(in the rows, 128 means zero)
Known rows, with every step that occurs
vekor-ninobi-bevili-peto: [111 122 110 158 144 138 122 123 161 126 189 101 188 109 137 110 124 111
 139 141  85 104 158]
runiti-boli-vekor: [101 110 119 156 133 131 123 145 152 164 189  62 157 125 119 111 131 135
 148 146  98 153 149]
vekor-ninobi-bevili-peto-boli: [114 121  99 159 132 142 127 121 162 124 174 105 200  96 128 112 134 118
 150 154  84  88 165]
ninobi-bevili-peto-boli-runiti-femar: [116 121 109 154 117 140 125 131 154 168 178 114 122  63 112 121 126 160
 140 162  74  78 176]
bevili-femar-runiti-boli: [ 95 121 112 177 149 125 121 141 146 188 165  81 168 112 129 105 138 137
 151 146  92  94 143]
runiti-femar-bevili-peto-boli-vekor: [108 108 102 150 119 138 128 115 165 150 170  79 109  77 126 117 125 144
 141 168  85 116 170]
runiti-femar-boli-vekor-ninobi: [102  99 123 154 149 135 128 127 166 169 215  52 143 112 136 117 132 132
 139 160  76 142 158]
boli-vekor-ninobi-bevili: [100 121 127 158 128 134 119 133 167 160 197  83 209 119 129 110 126 114
 136 140  86 156 167]
ninobi-bevili: [102 121 137 161 130 135 122 138 150 158 189 110 170 122 128 118 119 128
 135 131  88 114 156]
peto-boli-vekor: [105 119 112 155 124 132 126 143 153 152 155  92 157  96 112 121 131 138
 148 147  93 136 164]
vekor-ninobi-bevili: [101 120 129 162 139 138 122 127 158 155 200  96 202 133 134 113 126 112
 140 140  82 120 162]
boli-vekor-ninobi: [100 120 114 156 144 132 122 136 160 152 187  79 180 119 126 112 130 110
 141 144  88 159 164]
femar-boli-vekor-ninobi-bevili-tuben: [ 99 109 121 155 130 132 129 142 167 186 193  51 197 117 134 117 142 120
 151 146  84 137 161]
peto-boli-runiti: [109 127 113 158 130 133 127 150 134 181 159 100 140  93 100 122 135 153
 149 150  80  94 175]
tuben-bevili-femar-runiti-boli-vekor: [100 114 125 179 135 122 116 154 150 186 156  50 176  96 121 102 140 146
 149 139 102 112 145]
vekor-ninobi-bevili-femar: [105 113 120 172 139 142 114 136 160 175 189  95 213 114 142 105 130 111
 134 134  83 118 167]
runiti-femar-bevili: [ 97 108 132 157 134 140 125 114 152 179 200  86 105 127 137 120 118 136
 137 154  78 116 163]
boli-runiti-femar: [104 122 126 155 139 135 123 141 146 195 195 104  93  98 114 124 122 151
 133 150  75 114 172]
boli-vekor-ninobi-bevili-tuben: [ 98 123 114 154 124 133 123 140 175 178 185  78 200 114 127 119 133 105
 151 144  90 154 170]
tuben-bevili-ninobi: [116 117 142 160 141 134 119 153 140 178 161  80 139 129 134 117 127 126
 157 139  93 101 151]
bevili-femar-boli: [109  98 122 171 151 136 123 152 135 183 170  68 151 105 136 113 136 140
 136 128  84  96 150]
femar-boli-vekor-ninobi: [103 107 122 158 150 130 128 139 153 161 196  48 177 121 132 113 138 123
 141 145  83 141 156]
peto-boli-runiti-femar: [109 119 115 155 127 137 127 138 147 192 180 101 108  85 105 126 131 161
 148 165  73  97 175]
runiti-femar: [102 112 127 157 144 137 124 127 155 160 192 112 103 113 128 125 119 135
 139 147  83 118 157]
runiti-boli-vekor-ninobi-bevili: [ 99 109 123 159 126 137 120 131 169 172 215  59 219 137 130 104 134 118
 150 151  91 155 159]
ninobi-bevili-tuben: [ 99 123 125 156 125 134 124 145 157 182 173 103 162 118 125 126 127 121
 150 135  91 107 159]
peto-boli: [108 120 114 160 134 137 129 137 146 150 161 104 148 106 117 123 132 135
 153 147  88  98 160]

Rows
[123 113 114 158 128 140 125 142 143 161 159  88  94  56 105 122 132 167
 148 155  80  60 173] -> tuben-bevili-peto-boli-runiti-femar
[ 89 127 108 164 149 118 128 128 163 168 190  59 194 130 124 105 140 119
 156 164  88 140 149] -> femar-runiti-boli-vekor-ninobi
[106 114 129 172 129 140 114 144 149 178 173 109 179 104 135 111 124 128
 128 125  89 111 160] -> ninobi-bevili-femar
[ 99 116 130 157 130 138 124 128 142 214 201  81  96 109 121 118 120 155
 133 157  69 110 178] -> boli-runiti-femar-bevili
[ 93 120 100 174 148 122 119 135 164 186 174  53 209 111 129  96 145 119
 148 158  91 137 152] -> bevili-femar-runiti-boli-vekor-ninobi
[ 99 122 117 158 133 137 125 133 167 178 188  94 194 129 130 121 133 105
 155 144  85 116 166] -> vekor-ninobi-bevili-tuben
[104 121 118 158 117 138 124 130 170 153 183  85 219 107 123 113 136 120
 149 153  85 138 171] -> peto-boli-vekor-ninobi-bevili
[116 120  95 157 139 136 130 134 147 123 146 109 139  86 118 121 130 133
 150 148  91  83 156] -> bevili-peto-boli
[ 90 122 122 176 124 123 116 144 161 196 174  76 203 103 129  99 135 139
 139 147  95 127 149] -> ninobi-bevili-femar-runiti-boli-vekor
[106 101 134 168 124 134 118 156 152 190 180  67 186  94 138 108 132 142
 124 127  88 129 156] -> ninobi-bevili-femar-boli-vekor
[103 115 119 156 118 141 128 124 144 210 183  80 104  97 114 121 129 162
 146 171  67  92 185] -> peto-boli-runiti-femar-bevili
[105 107 113 155 140 140 125 111 153 154 190  91  94 105 139 116 116 135
 135 154  81  98 161] -> runiti-femar-bevili-peto
[101 107 134 159 134 134 126 137 161 167 207  58 204 122 135 109 135 125
 138 141  80 136 159] -> femar-boli-vekor-ninobi-bevili
[108 116 110 157 142 136 126 126 141 141 172  77 130 112 134 113 120 128
 136 141  87  95 158] -> femar-bevili-peto
[120 112 104 158 135 137 124 138 159 116 153  61 180  77 116 112 139 127
 153 148  95 108 165] -> tuben-bevili-peto-boli-vekor-ninobi
[114 120  86 153 138 133 128 130 164 123 159  84 176  81 119 112 137 117
 149 157  90 127 166] -> bevili-peto-boli-vekor-ninobi
[110 107 104 154 128 143 129 108 157 149 173  90 103  90 131 120 126 144
 147 168  79  79 167] -> runiti-femar-bevili-peto-boli
[ 97 117 118 152 125 136 127 131 149 234 189  72  86 108 119 125 127 147
 148 162  73 104 183] -> boli-runiti-femar-bevili-tuben
[114 121 108 158 124 138 127 132 152 125 160 117 167  84 123 118 128 135
 144 144  89  77 158] -> ninobi-bevili-peto-boli
[ 96 112 110 155 120 138 124 138 178 190 205  52 210 134 126 111 142 111
 164 155  95 154 162] -> runiti-boli-vekor-ninobi-bevili-tuben
[104 104 114 170 124 141 114 141 170 187 203  56 231 120 137  95 139 119
 142 146  93 153 162] -> runiti-boli-vekor-ninobi-bevili-femar
[107 109 105 156 131 136 122 130 170 138 206  59 205 114 132 100 133 117
 146 154  94 139 154] -> runiti-boli-vekor-ninobi-bevili-peto
[109 120 108 154 135 134 120 131 169 130 184  86 194  97 132 107 126 109
 131 141  90 140 163] -> boli-vekor-ninobi-bevili-peto
[102  99 132 154 139 131 128 136 156 174 198  71 106 104 131 122 127 149
 134 149  81 138 152] -> runiti-femar-boli-vekor
[115 106 134 175 141 141 112 157 138 169 155  80 153  98 129 113 129 136
 138 118  95  97 159] -> tuben-bevili-femar
[118  98 139 175 141 136 118 173 119 209 165  42 142  85 117 110 140 168
 136 122  81  72 165] -> tuben-bevili-femar-boli-runiti
[118 112 124 161 146 135 120 146 139 118 155  86 130  94 122 118 124 134
 142 124  96  80 151] -> tuben-bevili-peto
[104 113 120 168 128 138 111 144 167 178 185  80 222 102 139 102 132 111
 128 135  89 156 169] -> boli-vekor-ninobi-bevili-femar
[107 114 129 158 147 129 128 156 124 196 183  66 127 106 114 118 134 156
 137 138  76  92 161] -> femar-boli-runiti
[115  90 130 172 145 138 117 155 149 175 176  23 193  99 136 104 144 134
 138 128  88 119 159] -> tuben-bevili-femar-boli-vekor-ninobi
[111 107 121 169 145 133 121 163 124 215 171  63 140  89 122 111 138 158
 131 134  77  92 165] -> bevili-femar-boli-runiti
[ 89 127 117 163 141 115 127 139 154 170 176  73 158 119 117 111 133 135
 151 154  94 133 141] -> femar-runiti-boli-vekor
[108  98 112 167 150 135 121 147 153 179 182  44 193 104 139 105 142 124
 135 138  84 138 160] -> bevili-femar-boli-vekor-ninobi
[109 107 126 171 139 139 119 150 140 215 199  56 203 100 132 103 141 141
 130 138  70  94 173] -> vekor-ninobi-bevili-femar-boli-runiti
[110 121 118 158 135 135 121 135 150 127 175 113 156  99 130 115 119 128
 132 133  91  95 152] -> ninobi-bevili-peto
[ 87 128 121 165 134 120 125 127 172 173 201  66 220 129 129 102 138 120
 151 160  87 138 151] -> femar-runiti-boli-vekor-ninobi-bevili
